What can hang from each mark:
miti: fida moba
fida: beri miti
mubodu: beri miti
sovozat: fida moba mubodu
kugid: fida mubodu
beri: fida moba mubodu
moba: beri sovozat

Known rows, with every way that one mark hangs from another:
{beri moba {mubodu miti}}: [-0.92 -0.38 -0.23  2.67 -0.29 -0.43 -1.69  1.78  3.38  1.18  3.05 -1.73
 -0.98  0.40  2.22  0.28 -2.87  3.89 -0.78  0.38 -3.80 -2.70 -1.94  0.59
  0.45 -1.75  0.07  1.61]
{sovozat {moba {beri fida}} {mubodu miti}}: [ 0.51 -1.12 -0.44  1.78 -0.44  5.97 -2.57 -1.70  0.21  1.18  1.92  1.30
 -1.26  2.15 -1.02 -0.19  0.87  5.32 -1.07 -1.61 -2.33 -4.47 -2.13  0.43
  1.42 -3.22 -0.46 -0.20]
{mubodu {miti fida}}: [-0.86 -0.58 -0.62  1.13  0.98  2.23 -0.88  0.43 -0.57  0.08 -0.44  2.07
 -0.85  0.17  0.01  0.00 -2.49  1.96 -0.59 -0.19 -0.80 -0.21 -0.81  0.68
 -0.22 -3.14 -3.36  0.09]
{kugid fida}: [ 0.36  1.30  2.40  0.66  0.50  1.46  0.20  0.26 -1.30  0.16  2.24 -0.88
 -0.24 -0.41  0.28  0.17  0.07  2.47  0.10 -0.72  0.35 -0.21 -0.97  0.19
 -0.08  0.61  0.49  0.53]
{fida {miti moba}}: [ 0.41 -0.94  2.11 -0.81 -0.14  2.09  0.30  0.31  1.37 -0.54  1.76  0.43
 -0.33  0.02  0.01  1.30 -1.92  2.24 -2.84 -0.43  1.01 -2.64 -2.18  1.08
 -0.51 -2.14  0.99  0.53]
{mubodu beri {miti fida {moba sovozat}}}: [-1.22 -0.61 -1.41  2.33 -1.98  6.92  0.65  1.34 -0.49 -0.05  0.16  3.04
 -1.41  0.48  0.09 -0.45 -5.19  3.28 -2.30 -1.07 -1.39 -1.66 -1.62  1.52
 -0.63 -5.94 -2.35 -0.37]
{miti fida moba}: [ 0.03  0.12  1.21 -0.06  0.19  3.19  0.46 -2.21  0.11 -0.90  2.92  3.06
 -1.06 -0.19 -1.43  1.05 -4.59  2.95 -1.50 -0.85  0.57 -1.54 -1.23  0.35
 -0.57 -4.08 -1.29 -0.48]
{moba beri {sovozat {mubodu {miti fida}}}}: [ 1.20  0.04  0.51  1.70 -0.17  8.12 -1.79  2.38 -2.43  0.08 -0.41  2.51
  0.02  2.56 -0.06 -1.00 -1.02  3.43 -2.93 -1.70 -2.63 -4.34 -2.27 -0.10
 -0.31 -2.95 -1.61 -0.56]
{moba {beri {mubodu miti}} {sovozat fida}}: [ 1.86 -0.02  0.45  1.29 -0.70  7.38 -1.84  3.87 -1.28  0.56  0.32  0.40
 -0.46  2.65  0.93 -0.54 -1.11  3.25 -1.83 -1.75 -4.38 -4.82 -1.25 -0.02
 -0.47 -1.90 -1.91 -0.05]
{fida {beri moba}}: [ 0.43 -0.33  2.56 -0.89 -1.37  1.65 -1.09  1.52  2.02  0.45  1.56 -1.74
 -0.23 -0.17  1.33  1.04 -0.66  5.97 -0.02  0.10  0.05 -1.59 -0.39  0.83
 -0.43 -0.82  0.64  1.47]
{beri fida mubodu}: [ 0.94 -0.37  1.20  1.48 -0.82 -1.56 -1.75  1.72  1.98  0.65  2.64 -2.37
 -0.86  0.41  1.10  0.61 -2.40  5.40 -0.43  0.28 -1.97 -2.20 -1.75 -0.14
 -0.02 -1.27 -0.66  1.57]
{kugid {fida {beri moba} miti} mubodu}: [ 1.70  1.28  6.53  0.33 -0.80  3.87 -1.25  2.69  0.11  0.47  4.98 -3.27
 -0.37 -0.72  2.07  2.00 -0.27  8.21 -2.00 -0.57  1.28 -2.77 -2.78  1.43
 -0.48  0.92  1.57  3.22]
{kugid {mubodu beri {miti {moba sovozat}}}}: [-0.45  0.72 -1.55  3.09 -1.61  5.21  1.16  1.37 -0.51  0.38  1.33  1.11
 -0.84  0.13  0.70 -0.43 -2.49  0.69 -1.79 -0.66 -1.05 -0.94 -1.00  1.14
  0.07 -1.77  0.60  0.56]
{fida beri}: [ 0.63 -0.50  2.22 -0.95 -0.92  1.82 -0.61  1.25  0.46  0.06 -0.41 -0.82
  0.03 -0.12  0.41  0.75  0.22  3.67  0.23  0.10  0.99 -0.61 -0.66  0.68
 -0.51 -0.56  0.04  0.96]
{fida {miti {moba {beri mubodu} sovozat}}}: [ 1.42 -0.45  3.01 -0.12 -0.95  6.00 -0.29  3.10  0.80 -0.58  2.05  0.05
  0.05  1.34  0.86  0.94 -2.83  3.99 -4.47 -1.20 -1.05 -5.26 -3.07  0.83
 -1.02 -2.44  1.59  0.70]
{kugid {fida {beri {moba sovozat}}}}: [ 1.07  1.30  4.74 -0.10 -0.65  3.64 -0.66  2.46 -0.03  0.39  3.33 -2.20
 -0.24 -0.03  1.63  0.69 -0.58  7.07 -0.59 -1.04 -0.10 -2.33 -1.15  0.79
 -0.56 -0.08  1.25  1.34]
{miti moba}: [-0.12  0.16  0.00  0.18  0.11  1.77  1.35 -1.68  0.99 -0.43  2.31  1.51
 -0.57 -0.11 -0.75  0.52 -2.33  0.66 -0.92 -0.57  0.26 -1.11 -0.62  0.34
 -0.08 -1.78  1.50 -0.39]
{kugid mubodu}: [ 0.61  1.13  0.31  1.09  0.05  0.56  0.02 -0.07 -0.69  0.09  1.59 -0.32
 -0.09 -0.27  0.22  0.29  0.26 -0.45 -0.37  0.00  0.27  0.12 -0.08 -0.08
  0.27  1.54  0.72  0.77]
{mubodu {miti {fida beri} moba}}: [-0.58 -0.77  0.75  0.60  0.47  4.80 -0.21 -0.08  0.56 -0.22  1.18  2.77
 -1.26 -0.01 -0.28  0.88 -4.22  4.79 -1.26 -0.63  0.07 -1.49 -1.75  1.37
 -0.61 -4.83 -2.16  0.44]
{moba {beri fida {mubodu miti}}}: [ 0.74 -0.08  0.34  1.92 -0.94  4.85 -1.61  3.83  0.53  0.74  1.21 -1.23
 -0.63  1.29  1.50 -0.19 -2.66  6.63 -1.30 -0.49 -3.10 -2.90 -1.88  0.15
 -0.50 -1.86 -1.09  1.65]
{miti {moba {beri fida}}}: [ 0.87  0.44  0.75  0.00 -0.85  5.77  0.77  0.51  0.48 -0.33  2.85  0.87
 -0.64  0.67 -0.26  0.37 -3.35  5.28 -1.69 -1.14 -0.55 -2.50 -0.70  0.18
 -0.69 -2.38  1.07  0.26]

Rows:
[ 0.61  0.73  1.27  1.54  0.43  5.23 -0.14  0.89 -0.62 -0.17  2.36  2.02
 -0.78  0.24  0.23  0.71 -3.19  3.23 -2.03 -0.92 -0.15 -1.90 -1.30  0.99
 -0.44 -2.41 -0.79  0.74] | {kugid {mubodu {miti {fida beri} {moba sovozat}}}}
[-0.72 -0.07 -1.26  1.33  0.46  5.97  0.83  0.75  0.21  0.06  0.70  2.09
 -0.64  0.67  0.12 -0.33 -2.73  2.03 -1.42 -0.92 -1.40 -1.56 -1.00  0.82
 -0.28 -2.75  0.14  0.06] | {mubodu {miti {moba beri}}}
[ 0.73 -1.22  1.81  0.40 -1.68  4.02 -0.19  0.95  0.67 -0.30  1.36  0.91
 -0.39  0.94  0.02  0.67 -1.76  2.69 -3.97 -0.84  0.09 -4.28 -3.39  1.14
 -0.22 -3.41  0.98  0.12] | {fida {miti {moba {sovozat {mubodu beri}}}}}
[ 1.27  0.10  0.51 -0.44  0.08  3.43  0.63 -0.94 -0.06 -0.35  2.40  2.06
 -0.78  1.04 -0.92  0.41 -1.94  0.76 -1.41 -1.62 -0.87 -3.06 -0.01  0.21
 -0.16 -2.34  0.17 -1.29] | {miti {moba {sovozat fida}}}
[ 0.51  0.38  1.48  1.64 -1.03  0.08 -1.55  2.64  2.64  0.66  3.56 -2.18
 -0.34  1.06  2.17  0.26 -2.55  3.57 -1.78 -0.27 -3.69 -4.04 -1.34 -0.05
  0.00 -0.80  1.37  0.84] | {beri {moba sovozat} mubodu}
[-0.06  0.65 -0.15  1.97  0.84  2.34 -0.67  0.25 -1.12  0.17  1.25  1.34
 -0.71 -0.14  0.23  0.28 -1.69  1.08 -0.85 -0.17 -0.39 -0.03 -0.77  0.47
  0.05 -0.95 -1.96  0.84] | {kugid {mubodu {miti fida}}}
[ 0.66  0.53  4.07 -0.02  0.38  3.13  0.41  0.46 -0.20 -0.26  3.65 -0.59
 -0.49 -0.42  0.31  1.19 -1.56  4.23 -2.17 -1.04  1.13 -2.36 -2.75  1.05
 -0.46 -1.09  1.30  0.95] | {kugid {fida {miti moba}}}
[ 0.11 -0.68 -0.10  2.57 -0.02  0.49 -1.05  1.43  2.71  0.71  3.37 -0.74
 -1.59  0.48  1.07  0.59 -4.47  5.87 -1.12 -0.09 -2.64 -2.82 -2.43  0.62
  0.04 -3.41 -0.66  1.47] | {beri fida {mubodu {miti moba}}}
[ 1.54  0.78  1.19 -0.04 -0.86  7.08  0.74  2.04 -0.14 -0.49  2.61  1.04
 -0.27  1.42  0.17 -0.02 -3.55  5.05 -2.81 -1.77 -1.27 -3.80 -0.41  0.11
 -0.97 -2.45  1.46 -0.33] | {miti {moba {beri fida} sovozat}}
[ 1.03  1.91  3.50  2.01  0.62  6.31  0.39  1.77 -1.27  0.30  4.06 -0.18
 -0.69 -0.23  1.11  0.74 -1.65  5.27 -1.45 -1.48  0.21 -2.08 -2.10  1.40
 -0.33 -0.47  1.50  1.67] | {kugid {fida beri} {mubodu {miti {moba sovozat}}}}
[ 1.18  0.15  5.82 -0.82 -0.34  4.60 -0.10  1.45  0.20 -0.26  3.33 -1.21
 -0.46 -0.52  0.64  1.82 -1.25  7.20 -2.04 -0.97  1.93 -2.87 -3.28  1.61
 -0.84 -1.56  1.29  1.79] | {kugid {fida beri {miti moba}}}
[ 1.47 -1.14  5.01 -1.86 -1.63  3.31 -1.83  4.41  2.13  0.11  1.29 -2.29
  0.19  0.63  2.25  1.63 -0.90  7.49 -3.07 -0.28  0.25 -4.38 -1.87  1.55
 -1.04 -1.64  0.71  1.86] | {fida {beri {moba sovozat}} miti}
[ 0.51 -0.42  3.07  0.35 -1.76  0.83 -1.79  2.07  3.10  0.74  2.64 -2.74
 -0.47  0.05  1.87  1.25 -1.58  6.71 -0.32  0.39 -1.38 -2.83 -1.98  0.71
 -0.27 -1.12  0.77  2.15] | {fida {beri moba mubodu}}
[ 1.86 -0.96  3.08  0.12 -1.16  0.79 -2.92  2.91  2.43  0.73  3.80 -2.05
 -0.63  1.46  1.74  0.87 -1.94  8.62 -3.47 -0.57 -1.69 -5.77 -2.15  0.54
 -0.04 -2.59 -0.02  1.24] | {beri {fida miti} {moba {sovozat mubodu}}}
[-0.35 -1.04 -0.60  2.34  0.94  2.51 -1.22 -2.81 -0.03  0.21  1.71  3.56
 -1.34  0.77 -1.50  0.17 -2.17  2.24 -1.45 -0.60 -0.86 -2.57 -3.42  0.39
  0.74 -4.59 -1.93 -0.31] | {sovozat {mubodu {miti fida moba}}}
[ 1.61  0.69  4.51  0.65 -0.05  6.55 -0.35  1.35 -1.30 -0.24  3.64  0.10
 -0.25  0.91  0.16  0.68 -1.10  5.41 -3.55 -1.86 -0.01 -4.68 -3.86  0.74
 -0.46 -1.69  1.55  0.69] | {kugid {fida {miti {moba beri {sovozat mubodu}}}}}
[ 2.51 -0.05  3.24  0.44 -1.70  6.23 -2.03  6.23  0.05  0.09  1.47 -2.00
  0.19  2.29  2.03  0.17 -2.46  7.41 -3.97 -1.23 -2.89 -5.76 -2.35  0.13
 -1.21 -1.67  0.01  1.32] | {moba {beri {fida miti} mubodu} sovozat}
[ 2.22  1.46  6.44  0.27 -0.32  5.99 -0.07  2.42 -0.92 -0.25  4.78 -1.42
 -0.24 -0.26  1.15  1.84 -1.14  6.59 -3.14 -1.38  1.65 -3.55 -3.14  1.49
 -0.83 -0.08  2.28  2.18] | {kugid {fida beri {miti {moba sovozat}}} mubodu}
[ 0.95 -0.87  2.77 -0.65 -1.22 -0.27 -1.99  2.72  3.14  0.64  3.63 -2.89
 -0.79  0.19  2.00  1.37 -2.55  8.71 -2.10  0.11 -0.70 -3.34 -0.97  0.85
 -0.36 -1.83 -0.25  1.96] | {beri {fida miti} moba}
[ 0.77  0.08  0.36  0.94  0.20  2.83  0.45 -1.48  0.28 -0.35  2.45  2.28
 -0.35  1.15 -0.98 -0.02 -1.72  0.61 -2.28 -1.23 -0.74 -3.52 -1.82  0.03
  0.22 -2.50  1.74 -1.05] | {miti {moba {sovozat mubodu}}}
[ 1.14 -0.97  2.32 -0.73 -0.56  1.12 -0.56  1.31  1.80 -0.13  2.69 -0.83
 -0.76  0.12  0.43  1.39 -2.83  6.23 -2.40 -0.35  0.65 -2.79 -1.59  0.85
 -0.56 -2.63 -0.06  1.10] | {beri {fida {miti moba}}}
[ 0.02 -0.25  0.70  1.01 -0.79  6.47 -1.73 -0.34  0.31  0.39  1.95  0.80
 -0.99  1.40 -0.30  0.38 -1.31  3.98 -1.09 -1.56 -2.60 -3.57 -1.29  0.46
  0.37 -2.73 -0.67 -0.08] | {sovozat {moba {beri {mubodu {miti fida}}}}}
[ 0.32  0.81  0.17  2.03 -3.09  1.87 -0.46  1.55  0.84  0.89  3.15 -2.11
 -0.92 -0.40  1.44  0.26 -1.84  5.06 -0.67  0.14 -0.75 -0.67 -0.23  0.60
  0.14 -0.29  0.26  1.87] | {kugid {mubodu {beri fida moba}}}
